Each row comes from the steps of one walk. Every step used is in the known rows, and no mark comes twice. Write the walk behind each row, first mark first.
Known rows:
Z -> Q -> U: [-1.12 -0.23  1.97  0.65  0.70  1.22  0.09  0.89  0.21 -0.42  2.57  0.08
  0.10 -0.36  1.65  1.37 -0.23  0.64 -0.50 -0.83  0.13 -0.68]
Q -> Z: [-1.46 -0.96  0.21  1.05 -0.45 -0.06  0.42  0.60 -1.20 -0.32 -0.74 -0.64
 -0.27 -0.88  0.60  0.63  0.29  0.83  0.28 -0.09  1.62  0.75]
A -> M: [-1.32  0.72 -1.43 -1.52 -0.12  1.10 -0.04  1.54 -1.43 -1.51 -0.01 -1.09
 -0.81  2.16  0.04 -0.29  0.25  0.40 -0.15  1.13 -0.59 -1.01]
A -> N: [-2.26 -0.12  0.28  0.74 -1.45 -0.32 -0.06 -1.77 -1.45 -1.74 -1.34 -0.09
  1.02  0.30 -0.56  1.04 -2.80 -0.24 -1.20  1.04 -0.56  0.33]
Z -> Q -> U -> C: [ 0.08  0.13  1.22 -0.08 -0.05  1.62 -0.09  2.66  0.83 -0.41  2.72 -1.12
 -0.48 -1.18  1.76  1.18  0.11  0.31 -0.14 -0.77  0.56 -0.68]
U -> Q: [ 1.19 -3.87  2.11  0.46 -0.22  0.98  1.43  3.77 -0.67  0.55  2.39 -0.09
  0.84  0.74 -0.53 -0.22  1.54 -0.36  0.38  0.69 -1.11 -1.28]
V -> U -> Q: [ 1.28 -2.76  3.16 -0.06  0.32  2.74  1.75  4.39  0.71  1.44  0.86 -0.55
  0.46 -0.87 -0.39 -1.05 -1.56  1.63  0.13 -0.41 -5.34 -1.82]
V -> M -> A -> Z -> Q -> U -> C: [ 2.76 -0.37  1.77 -0.27  0.98  3.44  0.37  0.03 -3.60  0.69  1.41 -1.88
 -2.48  1.62 -0.48  1.01 -1.55  0.24  2.23  0.12 -1.60  0.84]
U -> Q -> Z -> V -> M -> A: [ 1.15 -4.62  2.58  1.82  0.55  2.02  2.32  4.09 -2.88  0.06  1.96 -0.27
 -0.52  0.05 -0.98  0.05  1.53 -0.21  1.45  1.03 -0.56 -0.37]
M -> V -> Z: [ 0.86  0.03  1.26  0.50  0.31  0.28  0.04 -2.63 -0.97 -2.19 -1.39 -0.91
 -0.91 -0.60  0.84 -3.29  0.14 -1.08 -0.21  0.72 -2.39  2.40]
C -> U -> Q -> Z -> V: [ 2.38 -3.09  3.32  0.05  0.06 -0.24  1.65  4.36 -0.24  0.52 -0.20 -1.66
 -0.25 -2.24 -0.09  0.17  0.97  0.95  1.38 -0.38 -1.68  0.40]
C -> U: [ 2.21 -0.06  1.72 -1.21 -0.12 -1.37  0.02  0.96  0.72  0.97 -1.19 -1.50
 -0.56 -1.76  0.15 -0.08 -0.60  1.05  0.92 -1.06 -1.99  0.83]
V -> M: [ 1.80 -0.08  2.58  0.21  1.38  1.37 -1.02  0.57 -3.33 -0.69  0.02 -0.06
 -1.28  0.51 -1.73  0.12 -0.74 -0.34  1.46 -0.89 -1.83 -1.06]
V -> Z -> Q -> U -> C -> N: [ 1.30  0.72  3.30 -1.23 -0.07  1.72  0.58  0.03  1.65  0.78 -0.32 -2.35
 -1.18 -2.01  0.72 -1.64 -0.67 -0.11 -0.21 -0.86 -1.85 -0.43]
A -> M -> V -> U -> Q -> Z -> C -> N: [-0.30 -0.45  0.72 -1.30  0.22  1.58  1.03  3.08 -1.06 -3.30 -0.54 -3.00
 -1.43  0.52  1.35 -1.73 -0.12  1.30  0.93  1.53 -4.85 -0.39]
V -> M -> A -> N: [ 1.28 -0.70  1.50  0.52  0.30  1.08 -0.34 -2.19 -4.78  0.41  0.46 -0.18
 -1.79  1.78 -2.09 -0.09 -3.09 -0.51  1.52  0.45 -2.91  0.19]
Q -> U: [-1.95 -0.40 -0.10  0.67  0.22  1.17  0.94  0.60 -0.65  1.02  1.49 -0.15
  1.10 -1.16  0.58  0.80 -1.41  1.75  0.25 -0.28  0.84  0.18]
A -> Z: [ 0.24  0.25  0.61 -0.45  0.47  2.79  1.43 -0.56  0.08 -1.03 -1.79 -1.90
  0.15  1.63  1.34  2.45  0.29  0.94  0.04  0.85  1.19  2.05]
A -> Z -> Q: [ 0.40  0.27  2.04 -0.31  0.87  3.08  1.03 -0.23  0.53 -1.84 -0.71 -1.77
 -0.31  1.94  2.22  3.06  0.81  0.52 -0.41  0.42  0.86  1.48]
V -> M -> A: [ 2.39 -0.66  1.35  0.17  1.01  1.23 -0.31 -1.31 -4.09  1.25  1.09 -0.13
 -2.30  1.63 -1.83 -0.59 -1.70 -0.40  2.13 -0.04 -2.64  0.04]
U -> Q -> Z -> C: [ 0.25 -4.09  2.75  0.70 -0.54  0.61  1.66  4.74 -0.71 -0.66  1.17 -1.18
 -0.18 -0.57  0.25 -0.30  1.89  0.58  0.66  0.27 -0.82 -1.25]
U -> C -> N: [ 3.58  1.46 -0.92 -2.44 -1.43  0.17  0.07  3.21  2.76  0.47 -0.08 -3.95
 -1.11 -2.47  0.50  0.05  0.29 -0.48  1.99  0.49 -0.44 -0.05]

Write each row's walk:
[ 2.31 -3.21  3.32 -0.31 -0.51 -0.72  1.25  3.92 -0.32  1.21  0.13 -1.86
 -0.12 -1.68  0.07  0.09  0.61  1.19  1.32 -0.61 -1.96  0.29]  C -> U -> Q -> Z
[ 0.68  0.40  2.94 -0.77 -0.14  2.05  0.33  0.22  0.95  0.55 -0.11 -1.61
 -1.22 -1.60  0.58 -1.83 -0.48 -0.21 -0.81 -1.00 -1.17 -0.38]  V -> Z -> Q -> U -> C
[ 2.50 -3.42  3.72  0.35 -0.14  0.01  1.60  3.00 -2.25  0.69 -0.14 -1.71
 -0.86 -1.39 -0.90  0.22 -0.69  0.77  1.79  0.08 -2.89  0.71]  C -> U -> Q -> Z -> V -> M -> A -> N
[ 1.28  0.50  1.91  0.45  2.32  4.46  1.76  0.57 -1.33 -2.76 -2.46 -1.46
 -0.81  0.76  0.16  2.67  0.66  0.37  0.82  0.90  0.87  1.80]  A -> Z -> V -> M
[ 2.98 -3.10  4.23  0.12  0.54  0.21  1.28  4.52 -1.38  0.31 -0.19 -1.65
 -0.69 -2.05 -0.67  0.23  0.71  0.87  1.86 -0.72 -2.31  0.03]  C -> U -> Q -> Z -> V -> M
[ 1.92  0.90  3.67 -2.07 -0.15 -0.27  0.33 -0.32  1.86 -0.09 -3.57 -2.50
 -2.36 -2.57 -0.08 -3.51 -0.62  0.60 -0.18 -1.47 -3.81 -0.27]  V -> Z -> C -> U
[ 2.16 -0.85  3.07 -0.27  0.19 -0.20  0.50 -0.41 -0.15 -2.64 -1.70 -2.09
 -1.67 -1.62  1.07 -3.94  0.61 -0.48  0.36  0.24 -4.33  1.76]  M -> V -> Z -> C -> U -> Q
[-0.12  0.13  3.51 -0.26  0.39  1.75  0.47 -0.99  0.50  0.57 -0.24 -0.77
 -0.83 -1.02  0.51 -1.70 -0.70  0.01 -1.08 -1.07 -1.48 -0.40]  V -> Z -> Q -> U
[ 0.30 -0.08  0.86  0.71  0.46  1.90  1.75  3.40  0.76 -0.93 -1.86 -1.98
 -1.02 -3.65  0.50  0.42 -0.25  1.20  1.15  0.15 -0.38  0.56]  Q -> Z -> V -> U -> C -> N
[ 1.40 -1.79  2.75  0.52  0.53  1.01  1.35  1.97  0.15 -2.32 -0.30 -2.12
 -0.61 -1.84  1.62 -2.07 -0.54  1.01  1.20  0.65 -5.76  0.98]  M -> V -> U -> Q -> Z -> C -> N
[ 1.00 -0.63 -1.34 -0.39 -0.19  1.74  2.03 -3.07 -0.99  2.06  0.31 -1.43
 -1.36  2.73  0.80  0.73 -1.13  0.55  0.95  1.79 -0.31  3.00]  M -> A -> Z
[-1.10 -0.69  1.07  1.70  0.92  1.94  1.64  2.33 -0.40 -1.19 -1.80 -0.41
 -0.64 -2.69  0.29  0.35 -0.26  1.37  0.29 -0.06 -0.05  0.56]  Q -> Z -> V -> U
[ 1.10 -0.05  1.09  1.51  1.84  2.10  0.98 -0.28 -3.05 -1.73 -0.62  0.54
 -1.72 -0.36 -1.94  0.18 -1.10 -0.92  1.16  0.95 -1.19  0.53]  Z -> V -> M -> A -> N
[ 0.27 -0.10  2.22  0.82  0.66  0.89  0.10 -2.20 -0.85 -2.40 -0.13 -0.87
 -0.87 -0.76  1.65 -2.57  0.02 -0.76 -0.42  0.30 -2.36  2.07]  M -> V -> Z -> Q -> U
[ 1.70  0.50  2.01 -0.15  0.20  0.84  0.21 -1.15  0.30 -2.13 -0.26 -2.44
 -1.23 -1.74  1.87 -2.53  0.08 -0.90  0.44  0.50 -2.68  2.05]  M -> V -> Z -> Q -> U -> C -> N
[-0.26  0.16 -1.22 -0.36 -0.87  1.76  0.64  3.11  0.25  0.99  1.74 -1.83
  0.26 -2.31  0.71  0.51 -0.91  1.32  0.75 -0.16  1.50  0.19]  Q -> U -> C
[-0.74  0.74 -0.55 -1.19  0.11  1.28  0.02 -0.37 -2.10 -3.04 -1.00 -1.73
 -1.46  1.74  0.60 -2.58  0.37 -0.35 -0.27  1.61 -2.27  0.67]  A -> M -> V -> Z
[ 1.87  0.00  0.97  1.27  2.36  2.24  0.99  0.33 -2.55 -1.13 -0.15  0.55
 -2.07 -0.48 -1.75 -0.19 -0.14 -0.85  1.57  0.59 -0.99  0.40]  Z -> V -> M -> A
[ 0.57  0.63 -0.76 -1.05 -0.77  1.27  1.00  2.84  1.28  1.36  1.43 -2.89
  0.30 -2.88  0.91  0.83 -1.20  1.42  1.62  0.04  0.51  0.14]  Q -> U -> C -> N
[ 0.76 -2.42  2.08  1.31  0.44  1.54  1.16  1.80 -1.15 -1.89  0.38 -0.96
 -0.05 -0.94  1.22 -1.91 -0.44  0.62  0.53  0.76 -4.48  1.35]  M -> V -> U -> Q -> Z
[-0.23 -0.30  1.76 -0.27 -0.52 -1.20  0.36  1.91  0.31 -1.21 -2.32 -2.30
 -1.71 -2.72  1.19 -0.20  0.21  1.89  0.87 -1.09 -0.59  0.46]  Q -> Z -> C -> U
[ 1.65  1.40  3.28 -2.13  0.03 -0.07  0.65 -1.09  2.55 -0.21 -3.31 -2.81
 -2.03 -2.30  0.07 -3.16 -0.64  0.22  0.28 -0.77 -3.81 -0.72]  V -> Z -> C -> N
[-1.32 -0.65  0.24  1.88  0.71  0.91  1.27  1.49 -0.96 -1.71 -1.40 -0.17
 -0.58 -2.02  0.29  0.78  1.02  0.42  0.35  0.38  2.21  1.02]  Q -> Z -> V
